What can hang from each mark:
datu: guzaze
kefos: bama guzaze puvugoz taze
taze: kefos vebol
bama: litat
meloruk: puvugoz
vebol: puvugoz
fotidak: kefos meloruk
puvugoz: meloruk vebol
litat: bama

Every row comes from one small tree of marks. Brackets hold a mark, then the marks that hang from it, in alphabetical order. Every link used is in the known rows. Which tree was each row made from?
Known rows:
[puvugoz meloruk vebol]: [  3.4  17.6   4.2   8.8 -26.6  -3.3  14.3   5.8   3.6  -1.1 -10.1 -12.0
  17.0  12.0   2.6   0.6 -11.3   3.8  -4.6  29.1]
[kefos guzaze]: [ 2.5 -6.3  5.3 -6.8 16.3 -1.5 -7.5 14.3 -3.6  8.7 10.2 20.0  8.1 -9.0
 15.8 -5.9 -4.8  4.8  7.1 -1.7]
[kefos bama [puvugoz meloruk vebol]]: [ -2.9   5.6  19.8   7.6  -9.6 -18.3   6.1   7.0  -1.9 -18.0  13.6  -3.3
   9.6  -9.6  18.9 -14.0  -5.3  21.2   2.7  79.4]
[kefos [bama litat] guzaze [taze [vebol [puvugoz meloruk]]]]: [ 13.5   4.5  12.8  -6.3   7.3  -3.1  -9.6   1.1 -12.1 -26.9  30.6  -6.6
  10.5   0.3  19.9 -38.1  -5.8  24.8  -7.0  75.4]
[kefos guzaze puvugoz]: [  6.5  -9.4  17.4 -10.9  23.1  -8.6  -3.1  33.3  -8.1   5.3  19.9  25.9
  -0.2 -24.0  28.3 -15.9   0.5   2.6   7.7  22.9]
[litat bama]: [ 14.8   5.1   0.6  -4.7   8.0   2.0  -8.6 -28.1  -3.3   3.8  -8.4  -4.5
   5.4  -1.7   9.2   7.2   2.0   2.1 -11.0  18.8]
[kefos [bama litat] guzaze [puvugoz meloruk vebol] taze]: [ 11.4  14.5  28.4   1.8  -9.6  -6.3  12.5  20.4 -21.8 -12.7  20.9   1.1
   9.6  -3.5  33.6 -37.3 -15.9  15.7  -4.2  89.0]
[taze [kefos guzaze] [vebol [puvugoz meloruk]]]: [ 13.4  -5.2  16.7 -11.0  24.6 -20.0 -17.5   4.1  25.9  -9.7  34.5   1.8
   9.1  -3.5   5.2 -41.0   4.9  26.2  -1.7  50.9]
[meloruk [puvugoz vebol]]: [ -3.3  -3.1   6.7  -6.1  -5.6  -3.8 -16.8  -1.6  -2.2 -24.4  -0.8 -16.6
   4.9 -10.2  16.8  10.4  -1.6  -5.9   1.5  24.5]
[taze kefos]: [ -0.7   0.1  14.2   2.0   4.5 -10.6  -1.2 -11.0  17.7  10.1   9.9   3.1
  -3.3   6.5  -7.0 -23.2  -2.4   9.4   0.5   7.8]
[kefos [bama litat] [taze [vebol puvugoz]]]: [  9.8   6.8   2.5  -3.9  -4.4  -2.0  -9.4 -18.8  -7.7 -38.5  24.3 -25.7
  -0.2   8.5   3.2 -30.7   0.2  20.5  -8.6  70.8]
[kefos [puvugoz meloruk]]: [  7.2   4.9  21.5   4.8  -1.6  -6.1  17.2  29.9  -6.7   2.3   2.6   2.0
  -2.1 -14.9  13.9 -11.8   2.5  -3.7 -10.9  37.8]
[fotidak [kefos guzaze] [meloruk [puvugoz vebol]]]: [  9.6  20.4  15.6   8.4  11.1 -23.5 -21.6  30.1  21.6 -18.8   4.0 -21.0
  23.1  12.5  36.2 -23.3 -28.6   2.5   9.2  40.3]
[taze [kefos puvugoz] vebol]: [  7.9   0.6   7.6 -13.9  17.6 -11.0 -13.0  -4.9  24.5 -11.4  36.6 -11.6
  -9.9  -1.9  -6.5 -44.7   7.2  25.8   3.3  38.4]
[fotidak [kefos [puvugoz vebol]]]: [ 14.1   9.9  12.7   0.9   1.0 -26.1   1.3   6.5  19.0  -8.6   8.1  -6.5
   5.6   4.3  11.2 -22.2 -17.6   1.4  15.5  27.2]
[fotidak [meloruk [puvugoz vebol]]]: [ -4.0  15.4   4.0   7.4  -4.2  -3.6 -17.0  21.9   5.3 -23.3  -4.5 -28.8
  10.8   9.9  23.2  -1.8  -7.1  -1.5  -5.0  36.1]
[taze [kefos bama guzaze [puvugoz meloruk]] vebol]: [  5.6  -0.6  21.1  -8.1  25.4 -17.1 -14.6   1.5  20.5 -11.0  46.4   0.3
   4.1 -10.0   9.0 -53.1  -0.1  43.1   4.4  70.4]
[kefos taze]: [  6.6  13.8  -2.5   2.5 -25.7  12.4   3.5  -0.2  -5.2 -13.5  12.1 -17.7
  -7.0  -0.7  -3.5 -17.6  -9.1  -9.6 -14.8   6.0]
[fotidak kefos [meloruk puvugoz]]: [  8.3  21.6  16.6  14.7   7.1 -20.4 -14.5  25.2  20.5 -20.7  -3.2 -31.5
  13.5  13.0  24.7 -21.0 -20.9  -4.3  -1.6  35.9]
[kefos [bama litat] guzaze [taze [vebol puvugoz]]]: [ 12.3   0.7   7.9 -10.6  11.1  -3.6 -16.6  -4.1 -10.8 -30.0  34.5  -5.5
   7.7   0.1  19.1 -37.2  -4.6  25.3  -1.2  69.2]
[datu guzaze]: [  6.2  -5.6   2.3 -18.4  -7.1 -25.6 -23.6  -2.6  -0.1   5.0   2.5  -3.3
   2.0   4.3   2.1  -9.0   1.9   7.6   6.4 -21.9]

Which tree is each row?
[ -2.5  -5.6  25.1  -3.1  15.1 -25.4 -10.7  -4.0  15.7  -0.3  31.2  17.9
   5.1  -6.8  16.6 -35.6  -7.7  28.2  15.4  53.1]
[taze [kefos bama guzaze [puvugoz vebol]]]
[ -2.0   0.9  32.4   9.7   6.2 -21.2   5.2  -0.9  13.4   2.2  19.0   4.3
  -0.7  -5.3   6.2 -34.6  -2.7  21.4  -3.5  58.5]
[taze [kefos bama [puvugoz meloruk]]]
[ 20.3  36.0   7.1   9.6  -5.9 -13.9  -7.0  30.8  23.7 -29.0  22.5 -41.7
   3.6  16.1  15.8 -52.8 -23.4   3.5  -6.0  52.6]
[fotidak [kefos puvugoz [taze vebol]] meloruk]
[  6.7  -7.5  19.8  -7.2  26.1 -26.2 -22.9  -6.9  26.2 -19.1  42.3   1.5
  13.3  -5.7   8.2 -44.2   3.0  41.0   2.3  74.9]
[taze [kefos bama guzaze] [vebol [puvugoz meloruk]]]
[  7.9   3.9   6.1  -4.2  -1.4  -3.9 -19.6   1.6  -1.2 -36.4  45.6  -9.0
  12.3 -16.1  16.7 -37.4  -9.6  26.0  -7.1  70.7]
[kefos bama guzaze [taze [vebol [puvugoz meloruk]]]]
[ -0.2  -3.4  35.8   5.1  17.9 -21.9   0.6   8.9  10.5   9.0  26.2  18.4
   5.2 -12.1  17.3 -38.1  -6.0  25.0   1.9  57.4]
[taze [kefos bama guzaze [puvugoz meloruk]]]
[ 10.4  -7.1  23.9  -8.6  32.8 -25.4 -16.1  -7.3  18.2 -13.0  31.7   2.6
  12.6   5.2   9.9 -44.0   4.9  40.2   2.2  78.7]
[taze [kefos [bama litat] guzaze] [vebol [puvugoz meloruk]]]
[ 10.1  17.3  20.3  10.0  18.5 -21.4 -19.2  35.5  18.2 -14.4   3.7 -17.7
  19.3   6.9  36.0 -24.8 -24.8  -0.6   3.0  34.2]
[fotidak [kefos guzaze] [meloruk puvugoz]]
[ 19.2  17.2  21.0   4.0   2.3 -19.1  -3.0  14.2  12.3 -22.1  36.2 -12.9
   9.9  -9.1  19.6 -51.6 -24.8  18.0   1.3  64.9]
[fotidak [kefos bama guzaze [puvugoz meloruk] [taze vebol]]]
[  1.2   6.8  14.0   4.4 -16.3  -3.8  -0.5   2.5  -9.2 -30.4  32.7 -13.1
  -8.9 -19.0  13.2 -31.8  -6.4   8.9  -8.6  65.9]
[kefos bama puvugoz taze]
[ 11.4  21.9  23.1  10.4  19.9 -33.6  -7.5  28.0  15.7 -11.0   9.2  -7.9
  21.5  23.7  38.8 -38.9 -26.8  21.4  18.5  72.9]
[fotidak [kefos [bama litat] guzaze [puvugoz vebol]] meloruk]
[ 13.7  17.1  14.3  10.5  -6.0 -15.5   4.3 -13.1   7.4 -13.2   7.1 -17.8
   5.5  17.5   5.1 -32.4 -23.9   7.6   3.0  36.9]
[fotidak [kefos [bama litat] taze]]
[  3.0   0.3  35.7   1.6  15.9 -23.7   5.6   4.0   6.3  10.3  15.9  16.5
   7.9   5.0  19.7 -36.8  -7.5  26.9   7.5  65.8]
[taze [kefos [bama litat] guzaze [puvugoz meloruk vebol]]]
[  8.2  16.7  13.2   3.8 -19.1   0.8   1.5   9.0  -5.0 -38.2  39.5 -28.5
  -3.5 -17.5   8.7 -44.0  -5.4  20.8 -18.2  87.6]
[kefos bama [puvugoz meloruk] [taze vebol]]
[ 21.0  12.3  18.5   0.1   2.2 -16.2   0.7  21.0   9.8  -6.8  23.9  -0.9
   1.6  -8.2  19.1 -40.3 -23.7  -5.1   4.3  24.8]
[fotidak [kefos guzaze puvugoz taze]]
[  4.3  -6.8  26.5  -5.5  21.0 -16.5  -3.1  11.9  12.2  14.4  23.6  21.2
  -3.5  -9.8  13.1 -34.1  -2.2  11.0   6.1  24.0]
[taze [kefos guzaze puvugoz]]
[  9.5   0.3  26.0  -9.3  31.9 -16.8  -7.3   1.3  12.8  -4.4  36.0   1.2
   2.9   1.4  11.1 -53.5   2.2  42.7   3.9  73.8]
[taze [kefos [bama litat] guzaze [puvugoz meloruk]] vebol]
[  6.1  13.3  22.1   4.0 -18.8  -7.5   2.5  20.6 -10.3 -21.9  35.7  -1.2
  10.8 -19.5  30.6 -37.1 -19.4  17.1  -4.8  84.0]
[kefos bama guzaze [puvugoz meloruk vebol] taze]
[  9.3  20.6  23.7   8.3 -26.1  -5.0  19.4   6.2 -17.9 -21.8  10.8 -19.0
   1.2   5.6  18.0 -31.3 -10.9  10.8 -11.3  91.6]
[kefos [bama litat] [puvugoz meloruk vebol] taze]
[  4.7   0.1  31.3  -0.5  15.8 -18.4   9.3  21.1 -16.9   0.6   9.1  18.7
  16.1  -2.6  37.5 -19.7  -7.0  25.3  10.2  83.7]
[kefos [bama litat] guzaze [puvugoz meloruk vebol]]
[ 13.3  10.3  -7.7 -13.2  -3.7  14.2 -14.4   8.9  -1.6 -18.0  36.5 -10.8
   0.6  -8.6   5.9 -33.8  -9.6   8.2  -6.0  13.8]
[kefos guzaze [taze vebol]]
[  9.8  -6.5   6.4 -13.1  18.4 -19.8 -22.0 -13.8  30.3 -19.9  32.2  -9.8
  -0.5   2.1  -7.0 -35.3  10.3  24.0   1.0  43.0]
[taze kefos [vebol puvugoz]]
[ -1.1  -8.9  16.4  -2.6  27.8  -9.3  -4.8  -2.4 -14.7   5.0   6.4  21.7
  12.5   3.6  23.0 -10.9  -4.1  25.1  12.9  38.0]
[kefos [bama litat] guzaze]
[ 16.5  15.6  28.3  10.2  -1.8 -21.6   4.4  18.4   8.0 -12.5  26.1  -4.0
  10.3 -10.0  23.4 -44.5 -28.1   9.3   0.4  58.3]
[fotidak [kefos bama guzaze [puvugoz meloruk] taze]]
[ -1.0  -1.5  25.9  -0.1   9.7 -23.4   1.1 -14.0  10.6   0.5  13.8   5.2
  -2.0  11.2   7.6 -31.5  -2.4  24.7  10.8  58.2]
[taze [kefos [bama litat] [puvugoz vebol]]]
[  8.8   6.1  18.8  -6.8  -2.4  -7.7  -0.7   9.2 -19.3 -18.1  28.4   4.5
   3.6  -3.9  32.2 -35.6 -13.1  17.0   7.1  76.5]
[kefos [bama litat] guzaze [puvugoz vebol] taze]
[ -4.6  -1.4  21.1   1.3   3.8 -24.1  -6.0 -14.0  18.2  -5.4  24.1   3.6
  -0.2  -0.7   5.4 -31.5  -4.6  25.3  10.6  54.2]
[taze [kefos bama [puvugoz vebol]]]
